Each row comes from the steps of one walk. Every step used is in the known rows, and no mark comes twice. Write the walk behind each row, first mark first.
In the rows, 128 means zero.
Known rows:
M -> S -> P: [103 109 167 156 128 130 142 124 111 138 122  80 140 102 112 106  63 126
  64 116 111 101  99 149 140]
D -> X: [104 143 132 148 112 146 107 104  98 140  97  90 130 139 123  94 138 127
  74 134 138 129 134 134 120]
A -> X -> R -> T: [133 112  96 143 162 142 117 113 110 111  39 137 111 206 138  95 121 165
 108 141 142  81 154  92  98]
M -> X -> A: [146 111 112 155 118 120 140 105  68 121 101 115 132 163 169  96 140 131
  79 126 147 123 150 156 158]
D -> T -> R -> X -> A: [168 150  74 133 136 136 112 151  60 120  60 101 138 188 172  87 193 145
 112 149 168 116 143 147 118]
Q -> P: [ 98 123 164 166 108 149  99 113 100 155 127 102 120 117 122  88 110 131
  89 122 101 137 116 160 135]
T -> R -> X -> A: [150 152  85 136 149 130 120 153  73  96  71 109 151 189 171  97 174 160
 100 142 148 131 165 140 119]
A -> X: [124 106 136 172 117 148 123  88  88 112  81 108 117 169 131 123 112 137
  77 139 122  95 135 137 121]
T -> R -> X: [133 155 126 122 139 129 126 138  83 111  72 105 138 181 139 104 164 168
  88 137 157 126 163 121 113]
T -> R -> X -> M -> S: [131 124 123 112 154 130 133 137 111  82  51  94 166 160 141 103 132 158
  69 122 154  97 162 125 102]
M -> S -> P -> Q: [ 88 104 198 173 118 125 135 109 118 164 127  78 153  86  81 116  56 151
  77 113  89 106  88 151 150]
S -> M -> X -> R: [127 127 158 127 122 132 135  96  88 133  62 117  99 186 133  96 133 154
  50 121 207  93 145 117 139]
S -> P: [109 119 169 156 117 143 134 106  97 151 110  90 125 129 114 110  84 137
  78 131 113 118 105 149 132]
T -> R -> X -> D -> S -> P: [103 167 154  95 146 124 131 123  90 142  94  48 139 162 125 107 132 164
  70 114 134 141 134 124  90]
D -> Q -> P -> S: [ 82 123 175 157 107 141  95  86 124 157 140  82  97 104 109  76 115 119
  96 138  91 118  85 165 157]
D -> S: [ 99 131 173 135 109 151 125  80 101 166 112  74 123 146 117 101 126 125
  68 124 124 140 129 146 117]
Q -> P -> S -> M: [ 79 123 184 169  89 161  95  90 122 148 138  71  84 135 107  86 105 111
  68 132 125 122  81 144 140]
A -> X -> D -> Q: [122 115 131 126 144 132 106  60  93 113  76  87 108 137 142 123 120 141
  82 138 114  94 119 135 138]
S -> M: [111 130 165 140 108 158 119  83  94 133  92  93 105 152 122 113 123 129
  59 138 160 116 116 130 135]
S -> M -> X -> D -> Q: [118 131 163  89 125 116 126  51  80 130  84  87  91 130 140 115 145 139
  51 130 183 108 125 126 171]
A -> X -> R: [131 111 124 165 142 147 117 105 102 118  56 118 114 194 131 104 108 156
  78 129 140  81 140 126 106]
P -> Q: [102 118 177 165 112 139 115  80 105 169 105  98 133 126 100 113 107 158
  91 127 104 132 115 142 143]
Q -> P -> S: [ 87 117 165 178 101 144 101 102 126 157 149  77 101 128 110  76  97 113
  86 125  94 134  89 154 139]
R -> X: [125 134 131 139 136 128 128 121  89 117  83 108 115 164 133 106 145 146
  82 131 147 124 149 138 121]
X -> M -> S: [119  91 145 140 136 142 129  94 124 114  83  87 146 122 128 102  84 124
  59 114 124  97 124 145 121]

Which walk is each row?
[ 96  65 187 185 117 142 133  84 118 118  75  82 160 113  90 136  42 156
  72 120  83  59 104 154 118] : A -> X -> M -> S -> P -> Q
[101 121 147 134 123 131 113 111 126 140  93 115  74 185 119  58 127 142
  87 127 175 100 121  96 136] : Q -> P -> S -> M -> X -> R -> T
[ 99 124 161 128 116 158 111  49  90 127  87  53  99 171 124 129 120 126
  42 122 144 111 120 123 103] : A -> X -> D -> S -> M
[126 129 105 119 163 135 117 119 121 139  57 131 115 181 132  77 121 159
 112 134 146 114 141  95 108] : X -> R -> T
[ 86 160 184 111 137 118 122 108  95 168  99  46 151 143  95 117 126 189
  82 112 113 147 123 129 102] : T -> R -> X -> D -> S -> P -> Q
[139 116 131 147 106 135 136  93  66 112  90 111 117 169 166 108 149 127
  60 134 182 113 141 148 162] : S -> M -> X -> A
[121 121 170 133  98 133 143  79  76 128  90 108 101 161 134 114 138 135
  46 133 188 108 141 128 154] : S -> M -> X
[ 90  83 198 164 123 136 132  91 130 149  96  74 163  88  87 118  45 155
  74 111  88  92  93 155 129] : X -> M -> S -> P -> Q
[144 134 105 112 146 117 110 107  81 140  75  73  97 158 143  96 154 132
  88 121 159 127 117 128 115] : R -> X -> D -> T
[111 114 172 145  92 129 143  68 101 131 111  81  83 172 121 102 125 120
  45 135 180 105 114 122 158] : P -> S -> M -> X
[135 120 139 136 136 118 139 106  93 143  72 122 112 180 139  89 125 159
  69 114 174 104 154 125 136] : M -> X -> R
[ 84 115 165 147 111 149  80  56 114 118 112  59  74 128 117 105 108 118
  72 138 113  88  74 141 144] : A -> X -> D -> Q -> P -> S -> M
[130 118 136 121 133 102 133  77  85 138 101  86 112 149 147 105 120 137
  61 106 147 136 138 124 146] : M -> X -> D
[129  86 136 163 121 162 122  69 100  96  51 104 128 172 138 125 103 139
  73 138 120  82 142 142 102] : A -> X -> M
[ 96 159 136 106 147 114  86 118 117 126 112  63 109 133 131  78 154 152
 100 130 115 131 109 133 133] : T -> R -> X -> D -> Q -> P -> S
[102 130 196 121  87 145 142  63  77 150 101  80 102 164 121 112 150 128
  37 124 186 119 144 134 140] : D -> S -> M -> X
[106 123 166  99 116 112 125  39 106 131 106  62  74 140 130 102 132 122
  50 132 173 105  98 118 172] : P -> S -> M -> X -> D -> Q
[107  89 168 148 131 143 140 107 124 122  90  78 149 107 115 111  52 128
  59 114 110  88 103 153 118] : X -> M -> S -> P
[129 110 132 160  98 130 139  84  92 115 112  85  97 182 153  95 135 112
  60 139 173 109 113 139 166] : P -> S -> M -> X -> A
[123 121 131 116 133 122 137  92 124 129  67 113  77 210 127  74 131 145
  77 137 201  92 132  75 135] : P -> S -> M -> X -> R -> T
[109 149 121 141 137 143 104 119 108 146  72 101 128 164 125  74 131 148
  77 122 157 112 140 121 106] : D -> X -> R
[113 100 151 137 146 127 148 133 113  96  73  86 145 127 121 111  83 142
  63 115 131  83 126 153 108] : R -> X -> M -> S -> P
[123 139  93 160 120 145 104 118  86 125  98  93 146 148 154  85 146 119
  86 138 131 133 134 155 127] : D -> X -> A
[131 128 130 106 143 128 135 103  98 125  46 136  95 199 137  87 147 164
  79 133 210  94 158  82 131] : S -> M -> X -> R -> T
[ 94 127 157 112 129 128 105  94 125 139  83 118  73 159 119  58 144 147
  98 140 175  83 117 107 157] : D -> Q -> P -> S -> M -> X -> R -> T
[ 92 127 175 144 114 148  93  98  99 156 116 106 116  93 119  89 127 135
  97 135  99 121 112 172 154] : D -> Q -> P
[155 135 114 110 133 148 115 118  82 119  27  93 134 183 145  96 175 157
  93 143 175  98 150 130  92] : D -> T -> R -> X -> M
[139 141 140 102 104 122 122  70  90 150  89  48  86 182 139  89 156 125
  56 132 203 109  99  93 145] : P -> S -> M -> X -> D -> T -> R
[138 120 110 114 155 112 138 114 100 137  55 141 111 193 143  78 139 166
  98 126 175 106 168  91 128] : M -> X -> R -> T
[ 90 166 154  95 135 130  84 106 110 117 102  58  94 140 125  86 162 150
  81 136 148 119 100 123 137] : T -> R -> X -> D -> Q -> P -> S -> M
[ 92 113 199 173 108 137 125  92 104 176 115  89 136 111  85 120  76 163
  91 128  91 122  94 151 140] : S -> P -> Q
[ 93 109 155 145 122 145 127 114 121 121  89  67 161 101 109  97  75 123
  54 118 122  90 114 147 105] : D -> X -> M -> S -> P
[124 124 145  96 139 103 127  62  83 138  92  92 108 124 147 105 138 143
  70 122 148 119 133 135 165] : M -> X -> D -> Q
[113 149  92 118 155 137 102 128 118 139  52 120 125 176 127  65 143 155
 106 132 156 115 150  88  95] : D -> X -> R -> T
